Each row was made from one small tree. The marks that hang from a mark follow it in brackets, in the order of their numbers. Every link used is in the known rows. Write each row's tree.
Known rows:
j_877[j_650[j_735] j_822]: [-0.53 -0.39  1.06 -2.87  1.05  1.93 -1.08  1.30 -0.43  0.94  0.53  0.23
  1.08  0.96  1.61  1.80  0.54 -0.54  0.86]
j_800[j_152 j_650[j_735[j_607 j_822 j_928]] j_839]: [-2.15  2.69  0.02 -1.46  2.62  1.66  0.47  1.40  1.15  3.94  2.87  0.23
 -0.75  3.18 -0.62  3.19  4.22 -0.57 -0.12]
j_607[j_735[j_928]]: [-0.95  2.02 -0.92  0.13 -1.23 -1.46  3.17 -0.47 -0.72  1.82  2.14 -0.46
 -0.29 -0.72 -0.25  0.78  1.82 -1.78 -0.23]
j_650[j_877]: [-1.06  1.52 -0.27  1.16 -0.86 -0.59  0.44  0.73 -1.16  0.23 -0.23 -1.24
  0.63 -1.39  1.46 -0.32  1.44 -0.01  0.04]
j_650[j_735[j_822]]: [-1.21  1.65 -0.01 -0.99  1.35  0.88  0.90  1.21 -0.65  1.72 -0.86 -0.32
  0.06 -0.01  0.48  1.38  1.32 -1.32  1.22]
j_800[j_152 j_650[j_735[j_928[j_937]]] j_839]: [-2.18  0.83  0.29 -0.96 -0.11 -0.60 -1.15  1.08  0.43  2.00  3.45 -0.70
  0.01  1.90 -3.22  1.15  3.51  1.46 -0.99]
j_607[j_735[j_822 j_928[j_937]]]: [-1.17  1.54 -0.78 -0.69  0.72 -3.22  3.92 -0.38 -2.37  3.31  0.81 -0.76
 -0.61  0.79 -2.73  2.13  1.49 -0.56 -0.30]
j_735[j_607 j_928]: [-2.04  1.16 -0.09  0.61  0.13 -0.12  2.67 -0.58 -0.99  1.00  2.60 -0.34
 -0.22  1.32 -0.39  1.13  0.54 -1.21 -0.55]
j_607[j_735]: [ 0.08  1.51 -1.14 -0.43 -0.69  0.06  1.00 -0.09  0.66  1.29  0.94  0.54
  0.04 -1.23  0.29  0.88  0.56 -2.20  0.08]
j_839[j_800[j_152]]: [ 0.06 -0.19  1.81 -0.17 -1.08  1.26 -1.07  0.76  1.01 -0.51 -1.28  1.27
 -2.21  1.31 -1.36  1.31 -0.04  2.22  0.70]
j_839[j_800[j_152 j_650[j_735[j_607 j_822 j_928] j_877]]]: [-2.74  3.17  1.56  0.57  0.77  2.95  1.55  3.00 -0.20  3.36  0.87 -1.09
 -1.14  2.39  0.43  3.41  2.97  0.71 -0.01]
j_839[j_800[j_152 j_650]]: [ 1.57 -1.24  1.91 -0.38  0.25  2.92 -2.51  1.80  2.64  0.36 -0.70  0.94
 -1.63  2.38 -1.22  1.38 -0.11  3.09 -0.70]
j_800[j_152]: [-0.92  0.10  0.68 -1.05  0.23  0.00 -0.98  0.83  1.09 -0.23 -0.69  0.86
 -1.03 -0.13 -0.99  0.02  0.53  1.30  0.65]
j_607[j_735[j_822]]: [ 0.54  1.90 -1.23 -1.01  1.38 -0.34  1.91  0.23  0.07  2.84 -0.72  0.58
 -0.30 -0.34  0.24  1.83  1.17 -1.64  0.84]
j_152[j_800[j_650[j_735[j_607 j_822]] j_839]]: [-0.45  1.16  0.62  0.03  2.51  3.27 -1.81 -0.23  0.39  4.21  2.34  1.96
 -0.93  3.85  1.25  3.85  2.14 -0.78 -1.04]
j_152[j_800]: [-0.05 -0.97  1.51  0.78 -0.54  0.15 -1.00 -1.09 -1.05  0.45 -0.10  1.41
 -1.52  1.02  0.33  0.49 -0.48  1.22 -0.61]
j_152[j_800[j_650[j_735[j_607 j_822 j_928] j_877] j_839]]: [-2.55  3.19  0.64  1.82  0.93  1.25  0.94  0.19 -2.06  4.94  3.35 -0.35
 -0.60  2.97  2.28  3.29  4.82 -0.63 -1.28]
j_839[j_800[j_152 j_650[j_877[j_822]]]]: [ 1.00  0.20  2.84 -0.21 -0.16  2.37 -1.63  2.60  1.23  1.48 -2.60 -0.25
 -1.46  1.94  0.65  1.74  1.32  4.35 -0.13]

Write each row's tree:
[-4.87  3.50 -0.17  0.51  0.70 -1.21  3.78  0.85 -3.78  3.25  1.87 -2.11
  0.56  0.51 -0.60  2.56  2.15 -1.54  0.05] -> j_650[j_735[j_607 j_822 j_928[j_937]] j_877]
[-2.49  2.64  1.68  1.16 -0.42  1.64  0.35 -0.20 -1.91  4.21  3.46 -0.51
 -0.61  2.82  2.76  3.13  4.25  0.24 -1.31] -> j_152[j_800[j_650[j_735[j_607 j_928] j_877[j_822]] j_839]]
[ 1.67 -1.13  0.97  1.01  0.37  1.17 -3.26 -1.19  0.71  1.92  1.63  1.43
 -1.01  2.92  0.48  1.17  1.60  1.80 -2.01] -> j_152[j_800[j_650 j_839]]
[-2.18  0.43  0.25 -1.09 -0.12  0.45  0.92  0.80 -1.27  0.59  3.35 -0.96
  1.52  0.46  0.33  0.83  1.66 -1.52  0.21] -> j_877[j_650[j_735[j_928]]]
[-0.60  1.91  0.74  1.30  0.94  1.33 -1.91  0.82 -1.10  3.85  0.73 -0.17
 -0.53  1.69  2.45  2.19  4.15  0.44 -0.88] -> j_152[j_800[j_650[j_735[j_822] j_877] j_839]]
[-2.74  2.12  1.23 -1.02 -0.40 -1.20 -0.21  2.01 -1.20  3.05  1.72 -2.00
 -0.05  1.41 -1.44  1.56  5.01  2.62 -0.56] -> j_800[j_152 j_650[j_735[j_928[j_937]] j_877[j_822]] j_839]
[-4.42  2.33  0.06  1.33 -2.18 -2.24  2.39  0.93 -3.64  1.10  2.15 -2.96
  1.08 -1.40 -0.91  0.22  2.41 -0.51 -0.29] -> j_650[j_735[j_928[j_937]] j_877]
[-0.03  1.37 -0.04  0.24  0.18  0.45 -2.74  1.52  1.98  1.39  0.97 -0.30
  0.12  0.49  0.49  0.13  3.89  1.87 -0.76] -> j_800[j_152 j_650[j_877] j_839]
[-3.38  4.37 -0.26 -0.15  1.69  0.98  0.94  2.06  0.10  4.21  2.65 -1.13
  0.07  1.78  0.78  2.78  5.64 -0.47 -0.01] -> j_800[j_152 j_650[j_735[j_607 j_822 j_928] j_877] j_839]
[-2.24  3.73 -0.56 -0.61  2.28  2.67 -1.40  2.17  1.58  3.71  1.35  0.09
  0.24  1.43  1.41  2.93  4.32 -0.72  0.34] -> j_800[j_152 j_650[j_735[j_607 j_822] j_877] j_839]
[ 0.51  0.42  0.85  2.19 -0.52  0.67 -2.75 -0.47 -0.25  2.06  1.49  0.34
 -0.43  1.55  1.86  0.78  2.83  1.77 -1.93] -> j_152[j_800[j_650[j_877] j_839]]
[ 0.33  0.32  1.81 -1.15  1.54  3.77 -1.63  3.04  1.93  2.21 -1.72  0.55
 -1.40  2.42 -0.75  2.82  1.17  1.92  0.53] -> j_839[j_800[j_152 j_650[j_735[j_822]]]]
[ 0.18  0.94 -0.71 -0.20  0.26  2.16 -2.32  0.75  1.60  1.57  2.74 -0.22
  1.14  0.94  0.77  1.05  2.82 -1.03 -0.90] -> j_800[j_650[j_735] j_839]
[-2.64  0.43  0.10  0.14  0.12 -1.32  2.44 -1.08 -1.99  1.23  3.03 -0.63
 -0.01  1.91 -2.59  1.42 -0.57 -0.28 -1.10] -> j_735[j_607 j_928[j_937]]
[-0.16 -0.06  1.86 -0.64 -0.41  4.03 -2.71  2.73  2.27  0.62 -0.02  0.48
 -0.82  1.45 -0.74  1.82  0.50  1.37 -0.08] -> j_839[j_800[j_152 j_650[j_735]]]
[-1.62  1.63  0.04 -0.58 -0.23  0.63 -0.99  1.37  1.40  1.87  3.01 -0.68
 -0.11  1.28 -0.87  0.91  4.58  0.51 -0.39] -> j_800[j_152 j_650[j_735[j_928]] j_839]
[-2.16  1.03  3.05 -0.39 -1.30  0.74  0.47  2.90 -1.57  2.30 -0.19 -2.01
 -1.04  1.84 -1.66  2.44  2.38  3.87 -0.42] -> j_839[j_800[j_152 j_650[j_735[j_928[j_937]] j_877[j_822]]]]
[ 0.41  0.22  1.78  0.89 -0.72  2.38 -2.08  2.46  1.50  0.59 -0.99 -0.30
 -1.06  0.95  0.14  1.03  1.08  2.92 -0.61] -> j_839[j_800[j_152 j_650[j_877]]]
[-2.95  3.35  0.57 -0.27 -0.18  1.97  1.19  1.24 -1.33  1.99  0.50 -0.92
  0.83 -0.49  2.84  2.14  1.41 -1.79  1.00] -> j_650[j_735[j_607] j_877[j_822]]
